Known rows, with every way that one mark hangs from another:
z231[z559[z78[z902[z495]] z590]]: 16.9  -0.6  -3.6  -3.4  -0.6  20.4  -1.5  7.0  26.5  -29.0  16.8  -11.7  -3.9  2.8  -5.1  -1.8  -2.7  0.0  6.2  7.9  -10.8
z559[z231 z590[z989] z902[z495]]: 32.9  8.7  -25.1  15.0  0.5  29.8  -26.0  -4.5  9.7  -14.1  8.3  -7.6  -12.8  14.9  -4.8  -23.1  -26.8  5.3  -16.1  -5.2  -39.7
z559[z495 z590]: 11.9  -1.9  -6.8  10.8  -3.8  19.9  -17.9  -5.2  11.4  -8.3  7.6  -18.7  -19.2  32.6  -4.8  -10.9  -9.6  4.8  0.7  23.1  -25.2
z902[z495 z559]: -5.9  10.5  12.6  -13.5  10.5  6.7  24.8  -0.3  -1.0  -11.6  -1.2  -18.3  16.3  6.6  -4.0  15.0  4.9  2.5  -4.3  -4.5  -2.3
z590[z989[z559[z78 z902]]]: 23.7  11.8  -32.3  25.2  -7.2  51.5  17.2  -16.1  24.0  -0.3  4.5  13.8  -18.2  16.8  5.3  -45.3  -44.1  2.8  -12.7  7.4  29.3
z559[z902]: 0.5  -4.6  -13.3  10.5  -2.0  18.6  13.6  -5.8  1.3  -3.9  0.0  -1.9  6.6  16.7  -3.7  -11.7  -4.2  0.9  -10.5  -0.7  4.6
z590[z989[z559[z78 z231 z902]]]: 32.2  13.0  -39.2  36.3  -7.1  57.9  5.1  -14.0  24.9  -2.7  7.4  24.3  -21.3  37.4  0.2  -40.9  -46.6  1.3  -16.2  -0.3  12.4
z559[z590[z989]]: 21.7  7.7  -2.7  6.8  -7.5  2.1  -25.4  -3.2  11.2  7.4  4.5  -9.2  -27.3  -15.2  4.3  -23.9  -21.5  -0.2  -2.2  11.0  -15.9
z276[z495 z559]: -15.9  9.1  4.7  -3.9  3.5  7.0  3.9  -15.3  3.2  -2.9  0.5  -27.4  38.0  1.7  -1.9  13.2  7.1  1.2  4.0  1.7  -18.0
z231[z559[z495]]: -1.5  -13.2  -4.0  7.2  -2.0  29.6  12.9  23.8  17.7  -9.2  5.5  -13.4  -6.1  17.5  -4.5  -1.6  -12.3  5.9  -7.0  9.9  -25.5
z559[z231 z495]: 10.8  -2.7  -12.6  18.3  -0.3  28.5  -7.3  -4.0  5.4  -12.8  3.4  1.2  -9.7  46.5  -7.8  -0.6  -11.2  4.8  -7.7  3.7  -32.0
z276[z495 z559[z231 z590[z989]] z902]: 6.8  22.2  -2.0  -4.4  -2.0  14.0  -40.8  -9.0  13.0  2.5  12.6  -28.5  -1.7  1.1  -8.0  -7.2  -10.1  2.3  -1.0  13.1  -63.6
z78[z902]: 5.7  4.0  5.5  1.2  -2.2  -8.0  0.6  -15.5  -3.5  -9.7  4.7  -4.9  -9.3  3.6  -2.1  6.6  7.8  0.3  10.8  1.4  4.3
z276[z559[z495]]: -9.5  2.6  -0.7  17.4  1.0  23.1  19.6  -25.1  6.1  -7.5  0.2  -24.5  9.2  31.7  -5.1  -0.5  2.8  -0.9  -0.5  18.0  -22.0
z590[z989[z559[z495]]]: 21.8  11.8  -17.6  17.3  -4.7  35.1  -6.3  -6.1  15.2  -0.4  6.5  -7.2  -37.1  15.1  6.0  -23.1  -42.6  10.4  -1.2  16.6  -4.9
z276[z495 z559[z590[z989]] z902]: -0.4  19.0  4.1  -15.1  -2.5  7.1  -28.2  -10.2  11.4  3.4  9.3  -41.3  2.7  -18.4  -3.4  -10.5  -8.2  2.9  2.5  21.2  -46.8
z989[z559[z78 z231 z495 z902] z590]: 39.4  -3.3  -41.4  47.4  -7.8  80.5  -2.9  -19.8  36.4  -15.9  15.4  16.2  -27.0  89.1  -4.2  -39.1  -58.1  12.5  -2.8  15.8  2.7
z78[z902[z495 z559]]: 0.1  14.7  18.0  -12.2  8.5  -1.6  26.6  -16.3  -4.3  -22.2  3.7  -23.8  8.9  9.9  -6.2  21.5  11.9  2.9  6.4  -3.9  0.5
z231[z559[z495 z902]]: -1.4  -17.4  -18.7  17.3  -4.3  46.4  24.2  15.8  18.6  -13.5  5.7  -15.9  1.2  34.7  -8.7  -12.7  -15.8  7.4  -17.9  9.7  -20.5
z590[z989[z559]]: 20.7  17.7  -10.8  9.7  -4.2  13.2  -11.2  -0.8  11.4  9.6  6.4  3.2  -30.3  -12.4  9.1  -19.8  -33.7  4.1  2.3  3.0  12.4
z559[z590[z989] z902]: 22.5  4.5  -16.7  16.7  -8.7  19.1  -12.4  -10.7  11.5  3.6  4.5  -11.3  -21.3  2.8  -0.2  -35.0  -25.2  0.9  -13.2  9.4  -11.5

Rows:
5.1  -10.6  -28.7  24.8  -4.7  59.4  34.8  -21.1  17.5  -20.9  -1.0  0.4  6.7  56.4  -7.3  -28.5  -18.9  4.4  -18.5  16.5  1.5
z559[z78 z495 z902]
29.3  14.6  -24.2  25.2  -3.1  33.7  -30.4  -3.4  23.7  -1.2  16.2  18.2  -27.8  44.6  -4.4  -20.5  -23.8  -3.0  4.2  10.2  3.7
z989[z559[z78 z231 z590]]
1.7  5.3  1.0  16.4  0.7  31.1  18.4  -7.3  5.4  -8.2  0.5  -8.8  -4.6  62.7  -13.0  5.3  -5.9  3.2  -11.3  5.4  -25.4
z902[z559[z231 z495]]
9.3  -2.4  -9.2  15.2  -5.3  32.8  23.4  -30.4  13.2  -26.9  4.3  -2.4  -8.3  41.9  -4.9  -10.6  -6.0  4.2  2.9  18.6  3.8
z559[z78[z902] z495]
19.0  10.8  -23.6  18.4  -3.1  24.6  -19.8  -2.0  12.1  3.2  14.3  -8.4  -24.8  30.1  -1.4  -22.3  -19.0  2.9  1.3  12.3  8.6
z989[z559[z590 z902]]
28.3  2.9  -16.8  28.3  -7.7  37.5  -13.2  -26.9  20.6  -27.3  13.2  0.5  -25.8  67.5  -12.2  -13.9  -10.2  1.9  3.2  20.4  -24.8
z559[z78[z902] z231 z495 z590]
19.9  8.0  -5.2  -1.9  1.0  13.5  -6.9  -20.6  13.1  -29.9  11.9  -9.2  -4.9  11.9  -3.5  -5.6  1.2  1.0  10.5  10.0  -2.2
z559[z78[z902[z495]] z590]
4.0  14.0  11.7  -10.9  8.4  5.4  1.3  0.5  4.9  -8.8  5.4  -26.8  2.4  12.3  -6.6  6.5  3.3  2.2  -0.1  5.7  -13.8
z902[z495 z559[z590]]
14.2  15.7  11.4  4.6  -5.5  5.5  -0.9  -7.6  11.3  11.8  2.4  -18.5  -23.7  0.2  -1.1  -18.0  -17.2  -2.6  -7.0  13.0  -7.6
z902[z559[z590[z989]]]
17.4  -8.3  -7.3  16.1  -10.3  37.8  5.5  -1.6  33.7  -23.8  16.1  -14.7  -21.8  37.7  -8.8  -15.8  -11.2  1.2  2.8  27.2  -17.4
z231[z559[z78[z902] z495 z590]]
15.2  11.6  5.2  12.4  -7.0  27.8  5.0  -13.5  16.3  1.8  2.2  -30.3  -30.6  26.3  -3.5  -21.7  -25.2  4.2  -10.9  25.8  -23.4
z902[z559[z495 z590[z989]]]
39.9  7.9  -17.7  31.4  -13.0  40.7  -15.3  -33.0  24.5  -21.6  11.6  0.0  -38.3  46.0  -6.8  -31.0  -29.7  2.2  -3.1  21.1  -28.7
z559[z78[z902] z231 z495 z590[z989]]
8.5  -14.9  -19.1  21.0  -7.2  44.5  2.1  16.2  25.6  -11.3  13.0  -24.1  -12.7  39.8  -10.5  -20.3  -16.3  5.5  -14.0  20.2  -32.4
z231[z559[z495 z590 z902]]
30.6  22.0  -15.3  4.8  0.2  28.3  6.0  -20.9  18.1  -21.8  10.9  1.9  -20.6  -5.5  7.5  -18.1  -31.3  6.2  9.0  2.5  20.6
z590[z989[z559[z78[z902[z495]]]]]
25.2  21.1  2.8  3.1  3.4  15.4  -14.3  -3.3  9.5  -6.5  6.1  -15.3  -14.7  11.8  -5.7  -4.8  -19.0  2.2  -10.5  -2.6  -35.1
z902[z495 z559[z231 z590[z989]]]
30.5  10.0  -6.7  13.1  -12.0  13.1  -8.2  -29.3  19.9  -8.1  8.1  -1.8  -30.4  0.1  1.9  -31.0  -19.0  -3.0  5.4  16.7  4.0
z559[z78[z902] z590[z989]]
16.4  8.6  -10.7  36.2  -5.0  39.5  0.7  -48.4  19.9  -24.2  12.4  -15.7  -11.3  70.9  -16.1  -10.1  1.5  -6.0  6.5  26.3  -28.8
z276[z559[z78[z902] z231 z495 z590]]
3.7  5.8  6.7  8.8  -2.0  23.7  7.5  -8.5  10.5  -4.2  4.7  -28.6  -16.6  46.4  -9.4  -5.5  -4.4  3.4  -3.4  24.5  -19.8
z902[z559[z495 z590]]
34.8  18.7  -17.4  25.4  -6.0  25.2  -29.3  -19.3  21.2  -11.0  20.9  13.9  -35.9  47.8  -6.1  -14.2  -15.1  -2.8  15.5  11.1  7.5
z989[z559[z78[z902] z231 z590]]
5.6  4.8  -0.7  15.1  -3.9  43.1  23.3  -18.1  24.8  -10.9  3.1  -16.1  -10.1  59.4  -9.9  -19.3  -11.2  -0.3  -8.2  29.4  -4.3
z902[z559[z78 z495 z590]]
14.2  5.7  -7.5  24.7  -3.3  49.1  11.3  -15.4  22.7  -13.1  7.0  -3.8  -14.2  78.8  -15.5  -15.5  -12.6  -1.4  -12.3  21.7  -21.3
z902[z559[z78 z231 z495 z590]]
21.1  14.2  -25.1  7.7  4.8  28.1  -20.5  1.1  11.3  -12.3  16.7  -15.4  -12.5  22.3  -1.7  -13.5  -19.0  8.6  1.2  5.7  -2.0
z989[z559[z590 z902[z495]]]
13.3  5.2  -22.6  20.2  -2.1  51.3  12.3  -10.5  22.7  -13.2  7.5  6.0  -17.8  46.9  0.1  -21.0  -28.5  6.3  0.7  19.8  15.7
z989[z559[z78 z495]]
21.1  3.8  -22.7  11.9  4.5  25.7  -24.5  -1.9  4.6  -19.6  11.2  -6.9  1.6  34.5  -10.6  -6.3  -7.6  4.0  -10.5  -4.9  -35.3
z559[z231 z590 z902[z495]]
-3.0  0.3  -0.8  12.5  -1.4  45.0  47.7  -18.7  18.0  -13.5  -3.7  -7.0  4.1  53.9  -8.1  -10.9  -9.2  0.5  -11.9  20.0  7.3
z902[z559[z78 z495]]
